Each row comes from the steps of one path. Every step used is in the known rows, and no mark comes twice. Write the path behind each row, first mark first.
Known rows:
badal/peviv/numasad/deni/fiza/bemim/gadabad/tubo: [ 1.306 -2.465  2.225 -5.296  2.708 -1.326 -3.312 -1.116  1.165  1.216
  0.341 -4.141  0.161 -1.006  0.480 -3.733  0.857  0.639 -0.059 -0.163
  1.958  1.209 -0.990 -1.162]
zupog/fiza: [-0.366 -1.089 -1.250  7.701  2.123  2.704 -2.790 -0.678  1.286 -0.077
  0.719  1.470  0.767  1.805  1.831  2.286  0.691  0.630  0.003  0.416
  0.294 -0.359  2.817  2.756]
kamit/deni/numasad/peviv: [ 1.005  2.457  1.621  1.852 -1.712 -3.414  2.083  1.523 -0.727 -2.241
 -0.264  1.012 -0.291 -4.793 -2.380  0.145 -1.985 -1.634  1.028 -2.010
 -0.150 -0.455 -1.884  1.097]
badal/peviv/numasad: [ 1.900  2.438 -1.984 -2.778  0.771  2.007  2.026 -0.932 -2.134  1.076
 -3.298 -1.567 -0.285  0.400 -0.172 -2.300 -1.451 -0.346 -2.089  1.716
 -0.454 -0.188 -0.047  1.221]
deni/fiza/zupog/badal/peviv/numasad: [ 2.503  2.619 -2.171 -3.420 -0.432  3.352  5.629 -0.142  0.261  0.923
 -4.575 -0.431 -1.064  2.555 -0.858 -2.152  1.074  0.967 -1.712  2.277
 -3.359 -0.876  3.144 -1.963]
zupog/badal/peviv/numasad/deni/fiza: [ 5.546  3.551 -0.941  0.953  0.852  2.454  6.258 -0.104  2.980 -1.470
 -5.659  0.389 -0.608  0.881 -0.534 -1.468  0.810 -0.603  0.698  1.021
 -1.434 -2.076  0.983 -1.404]
peviv/numasad/deni/fiza/bemim: [ 4.362 -0.900  0.111 -0.489  1.690  2.174  1.033 -0.404  1.412 -1.408
 -1.304  1.970  0.420  0.868  1.355 -0.869  1.586 -0.305  1.495 -0.856
 -0.085 -0.053  1.480 -1.744]
zupog/badal/peviv: [ 0.540  1.225 -1.889  1.465 -0.011  4.336  2.226  0.363 -1.971  1.731
 -1.979 -0.354 -1.018  2.681 -0.542  0.075 -0.719  0.166 -1.764  2.522
 -1.972 -0.619  3.015  0.408]
zupog/fiza/bemim/gadabad/tubo: [-2.734 -5.524  1.992 -0.086  3.160 -0.731 -8.749 -1.042  0.552  2.078
  4.203 -2.921  0.980  0.016  1.752 -0.783  1.117  1.290 -0.310 -0.766
  2.986  2.207  0.571  0.931]
badal/peviv/numasad/deni: [ 5.272  3.635 -0.900 -0.253  1.430  1.469  4.711 -1.223 -1.261 -0.593
 -3.778 -1.107  0.079 -0.620  0.778 -3.243 -1.826 -1.380 -0.548  2.296
 -0.757 -1.354 -1.632  0.759]
kamit/deni/fiza/bemim/gadabad/tubo: [-2.308 -4.418  4.233 -2.538  1.958 -3.756 -7.162 -0.358  2.348  0.742
  2.845 -1.577  0.536 -1.286 -0.497 -0.170  0.466  1.100  1.420 -2.608
  3.684  1.877 -0.412 -0.560]
zupog/badal/peviv/numasad/deni/kamit: [ 3.798  3.562  1.030  2.286  1.825  1.647  5.390 -0.439  1.250 -2.778
 -4.930 -0.648 -1.179  0.051 -0.688 -2.268 -1.723 -2.074  1.000  3.523
 -3.098 -1.368 -1.999 -0.276]
bemim/fiza/zupog/badal/peviv/numasad: [ 0.829  2.114 -2.060 -4.602 -0.785  4.360  4.161 -0.683 -2.474  2.251
 -2.854 -0.671 -0.715  2.786  0.854 -2.323  1.045  1.070 -2.356  2.522
 -2.342 -0.370  2.029 -1.622]
badal/peviv/numasad/deni/kamit: [ 3.529  3.216  1.371  1.950  1.756 -0.593  4.184 -0.618  1.267 -2.883
 -4.058 -0.664 -0.869 -1.129 -0.781 -2.044 -2.216 -2.013  1.302  2.644
 -1.868 -1.076 -3.084  0.572]
kamit/deni: [-0.807  0.763  2.735  3.010  0.060 -2.309 -1.391  0.067  0.651 -1.280
  0.027  3.096  0.425 -0.832 -1.378  2.676 -2.443 -0.337  1.949 -1.527
  1.593 -0.306 -0.253  1.589]
deni/fiza/zupog: [-0.994 -1.043 -0.501  2.358 -2.641 -3.478  1.407  1.211  3.142  0.810
  1.104  2.905 -0.047  0.946 -1.194  2.270  1.988  2.450  0.624 -1.704
 -0.525 -0.136  3.610 -1.338]
tubo/gadabad: [-1.893 -2.353  0.534  0.947 -0.211 -2.838 -5.339 -0.269  0.374  2.775
  3.019 -0.177  0.899 -0.468  0.453  2.097 -1.543 -0.079 -0.070 -1.504
  3.242  0.169 -1.727  2.741]
gadabad/tubo: [-2.491 -2.323  0.288  2.542  1.111 -3.508 -5.253 -0.269 -0.442  1.634
  2.058 -1.756  0.895 -1.357 -1.230  0.911 -1.432  0.533 -0.840 -1.163
  3.671  0.961 -1.082  2.744]
tubo/gadabad/bemim: [-2.362 -3.970  1.698 -1.455 -1.529 -3.606 -7.635 -0.386  0.389  3.562
  4.226  0.373  1.345 -0.836 -0.932  2.075 -1.217 -0.294 -0.404 -2.581
  4.956  0.266 -3.058  2.605]
tubo/gadabad/bemim/fiza/zupog/badal/peviv: [-1.643 -1.524 -0.211 -4.521 -2.657  2.089  0.095  0.078 -1.336  4.350
  1.665  0.128 -0.583  3.318 -0.049  0.254  1.471  1.742 -1.645  1.335
 -1.124 -0.386  2.026 -1.589]
zupog/fiza/deni/numasad/peviv: [-0.037  0.813 -1.481  3.235  0.276 -0.253  1.135  0.821 -0.283 -3.918
  0.330  0.219 -0.051 -2.586  0.330 -0.034 -0.243 -0.846  0.915 -0.156
 -2.087  0.031 -1.045  0.856]
kamit/deni/numasad: [-0.795  2.038  2.738  4.134 -0.706 -2.788  0.316  1.773  1.298 -2.422
  0.936  3.345 -0.372 -2.108 -2.547  1.120 -2.617 -1.285  2.300 -2.144
  0.971  0.271 -1.910  2.128]
peviv/badal: [ 0.224  1.646 -1.500  2.055  0.125  0.815 -0.314 -0.483 -1.759  2.132
 -0.620 -1.347  0.429  0.543 -0.480  2.960 -0.886 -1.351 -1.980  0.140
  1.103 -0.763  1.520  1.732]
tubo/gadabad/bemim/fiza/deni/numasad/peviv/badal: [-0.828  0.729 -0.200 -4.973 -1.696 -1.096 -1.090 -0.199 -1.978  0.675
  1.525 -2.269  0.369 -2.289 -0.296  1.635  0.241 -1.996 -0.818 -1.250
  1.073 -0.499 -3.102 -0.159]
bemim/gadabad/tubo: [-3.729 -3.490  1.950  0.444  1.316 -4.402 -7.505 -0.421  0.226  2.774
  3.313 -3.820  0.838 -2.068 -0.203 -0.617 -0.945  0.889 -0.942 -1.527
  4.733  1.678 -1.863  2.071]
fiza/zupog/badal/peviv/numasad: [ 1.796  2.415 -2.288 -3.342 -0.210  3.740  4.817 -0.533 -1.898  1.655
 -3.607 -1.001 -0.859  2.448 -0.156 -2.613  0.029  0.645 -2.466  3.131
 -3.349 -0.473  2.543 -1.125]
bemim/fiza/zupog/badal/peviv: [-1.025  0.363 -1.619 -1.122 -1.992  3.694  3.142  0.503 -2.127  2.910
 -0.248  0.653 -0.997  3.660  0.341  0.109  1.417  1.853 -1.769  2.244
 -2.654 -0.420  4.048 -1.678]

Write each row's path:
[ 5.086  3.529 -1.146 -0.950  0.337  2.694  7.178 -0.819 -1.022 -0.087
 -3.866 -0.468 -0.343  1.175  0.762 -3.511 -0.447 -0.400 -0.895  3.415
 -3.284 -1.598  0.683 -1.349] => fiza/zupog/badal/peviv/numasad/deni
[ 3.216  1.814 -0.589 -1.063 -1.666 -1.785  6.214  0.291  2.797 -0.239
 -2.141  1.386 -0.457  0.809 -0.741 -1.171  1.722  1.562  0.496  0.562
 -2.578 -1.159  2.417 -2.503] => badal/peviv/numasad/deni/fiza/zupog
[ 0.769  1.545 -0.658  2.807 -1.918 -2.527  1.475  1.584 -1.726 -0.708
  0.374 -0.297 -0.136 -4.405 -1.496 -0.372 -1.331 -1.390 -0.504 -1.542
  0.143 -0.130 -1.491  1.652] => deni/numasad/peviv
[-4.551 -2.055  0.924 -1.248 -1.016 -1.822 -4.323  0.763  0.466 -1.585
  4.634  1.950  0.328 -0.630  0.560  1.019 -0.407 -0.382  1.982 -2.284
  2.535  1.389 -5.060  1.010] => tubo/gadabad/bemim/fiza/deni/numasad
[-2.630 -1.083  0.478  6.222  3.211  0.439 -1.870 -0.403  3.369 -5.575
 -0.270  1.737 -0.354  1.390  0.989  2.383 -0.514 -0.282  3.039  1.848
 -2.374  0.335 -0.957  0.877] => zupog/fiza/deni/kamit
[-0.195  2.630 -1.573 -1.587 -1.067  0.465  1.960  0.156 -2.773 -0.799
 -0.365 -1.847 -0.026 -1.906  0.075  1.463  0.231 -1.845 -0.914 -0.322
 -0.527 -0.591 -1.099 -0.222] => bemim/fiza/deni/numasad/peviv/badal
[ 1.730  2.390 -1.869  0.214 -0.795 -0.068  1.488 -0.438 -3.053  1.681
 -1.620 -2.740  0.374 -1.872 -0.747  2.026 -0.616 -1.808 -2.462  0.080
  0.085 -1.319  1.180  0.886] => numasad/peviv/badal
[-1.739 -0.294 -0.314 -1.317 -2.131 -2.040 -0.699  0.930 -1.830 -2.154
  2.042  0.397  0.213 -3.543 -0.218 -0.034 -0.065 -0.906  0.572 -1.987
  0.799  0.481 -3.740  0.105] => gadabad/bemim/fiza/deni/numasad/peviv
[ 2.621  1.555 -1.134  1.809 -1.091  2.127  6.016  0.529  2.296 -0.034
 -2.981  1.828 -0.452  2.608 -0.157 -0.472  2.030  1.105  0.002  1.207
 -3.283 -1.436  3.665 -2.975] => peviv/numasad/deni/fiza/zupog/badal
[ 0.794  2.988 -1.823 -0.255 -0.511 -0.125  2.618  0.412 -2.220 -1.433
 -1.083 -2.179 -0.163 -2.203 -0.966  1.304 -0.820 -2.262 -1.020  0.203
 -1.484 -0.625 -0.598  0.273] => fiza/deni/numasad/peviv/badal
[ 0.642 -3.133  2.510 -3.520  2.674 -2.253 -4.636 -1.070  1.631  0.947
  1.143 -3.442  0.716 -1.543  0.806 -2.930  0.880  0.438  0.293 -1.202
  3.057  1.374 -1.500 -0.779] => peviv/numasad/deni/fiza/bemim/gadabad/tubo
[ 1.188  2.780 -2.039  1.306  0.652  1.602  2.371 -0.051 -1.109 -2.025
 -1.206 -1.908 -0.103 -1.202  0.015  1.480  0.274 -1.965 -0.768  0.961
 -2.412 -0.948  0.679  0.462] => zupog/fiza/deni/numasad/peviv/badal
[ 0.684  0.954 -1.679  0.104 -1.576  2.700  4.650  1.077  0.631  1.530
 -1.987  0.882 -1.356  3.498 -1.357  0.296  1.414  1.761 -1.087  2.039
 -3.623 -0.867  5.084 -2.049] => deni/fiza/zupog/badal/peviv
[-4.243 -1.199  0.256  0.551 -1.030 -0.890 -2.790  1.036 -0.159 -2.447
  3.645  2.566  0.214 -0.524  0.250  0.922 -0.310 -0.322  1.730 -1.989
  1.914  1.386 -4.000  0.837] => gadabad/bemim/fiza/deni/numasad
[-5.454 -4.149  0.322 -3.327 -0.327 -0.829 -6.791 -1.046 -0.506 -0.483
  4.428  1.504  1.275  1.044  2.434  2.537  0.390  0.766  1.466 -1.727
  3.412  1.090 -3.913  0.184] => tubo/gadabad/bemim/fiza/deni
[-1.996 -4.384  1.599 -0.710  1.009  0.295 -6.304 -0.205 -1.059  2.327
  3.946 -0.829  0.551  0.256  2.507 -0.659  0.445  0.622 -0.302 -1.298
  2.424  2.092  0.803  0.002] => fiza/bemim/gadabad
[-3.580 -1.992 -0.416  0.474 -3.240 -1.890 -0.965  0.344 -1.130  2.832
  3.768  2.549  0.535  1.328  1.418  1.936  2.006  2.646 -0.480 -1.350
  1.018  0.603  1.900 -0.822] => bemim/fiza/zupog
[-0.512  1.062 -1.257  1.596 -0.927 -1.985  1.411  1.328 -1.432 -3.374
  0.426 -0.034 -0.125 -3.630 -0.572 -0.246 -1.252 -1.225  0.622 -0.850
 -1.145  0.297 -2.358  0.669] => fiza/deni/numasad/peviv
[-3.123 -5.297  2.291 -1.680  2.068 -2.568 -8.484 -0.585 -0.594  2.692
  4.409 -3.174  0.930 -1.041  0.865 -1.046  0.059  0.963 -0.614 -1.455
  3.948  2.437 -0.645  0.754] => fiza/bemim/gadabad/tubo
[ 0.943 -2.176  2.159  0.079  0.850  0.452 -1.788  0.334  2.226 -1.691
  0.536  4.188  0.213  1.150 -0.201  2.356  1.132  0.483  2.756 -2.501
  0.601  0.519  2.764 -1.514] => kamit/deni/fiza/bemim
[-0.529 -0.409 -1.169  3.496 -1.974  1.356  3.066  1.327  2.238  1.056
 -0.682  2.570 -0.502  3.133 -0.742  1.889  2.258  1.919 -0.208  0.174
 -2.419 -0.712  5.120 -2.302] => deni/fiza/zupog/badal
[ 3.809  2.182 -0.170 -3.800 -0.889  2.710  5.049 -1.186 -1.453  1.091
 -2.243 -0.109  0.037  1.255  1.121 -3.271  0.728 -0.055 -0.915  2.206
 -1.407 -1.409 -0.715 -1.916] => gadabad/bemim/fiza/zupog/badal/peviv/numasad/deni
[ 2.575 -1.477  1.556 -4.444  1.717  1.504 -0.956 -0.660  1.209  0.705
 -0.419 -1.521 -0.151  0.306  1.999 -3.247  1.496  0.247  0.436 -0.184
  0.461  0.794  0.598 -2.184] => badal/peviv/numasad/deni/fiza/bemim/gadabad
[-3.232 -0.786  0.740  4.152  1.792 -1.832 -1.527  0.103  1.967 -4.876
 -0.056  1.364 -0.467  0.126 -0.224  2.089 -1.788 -0.629  2.676  0.978
 -1.206  0.669 -2.577  0.666] => fiza/deni/kamit
[ 2.658  3.360 -0.312 -4.177 -0.301  2.552  6.125 -0.239  1.024 -0.272
 -5.119  0.620 -1.159  2.219 -1.478 -1.661  0.507  0.807 -0.400  1.992
 -3.616 -1.098  2.856 -2.441] => kamit/deni/fiza/zupog/badal/peviv/numasad
[-2.124 -0.017 -1.064  5.781  1.791  1.261 -0.773  0.931  1.830 -4.539
  1.675  2.385 -0.075  0.580  0.880  0.865 -0.387 -0.344  2.092  0.162
 -1.444  0.851 -0.846  1.818] => zupog/fiza/deni/numasad
[-3.632 -2.907  0.782 -0.611 -2.298 -0.641 -5.872 -0.421 -1.741  3.206
  3.748  1.852  1.253  0.126  0.989  2.289  0.875  0.650 -0.567 -2.980
  5.495  0.539 -2.117  1.369] => gadabad/bemim/fiza
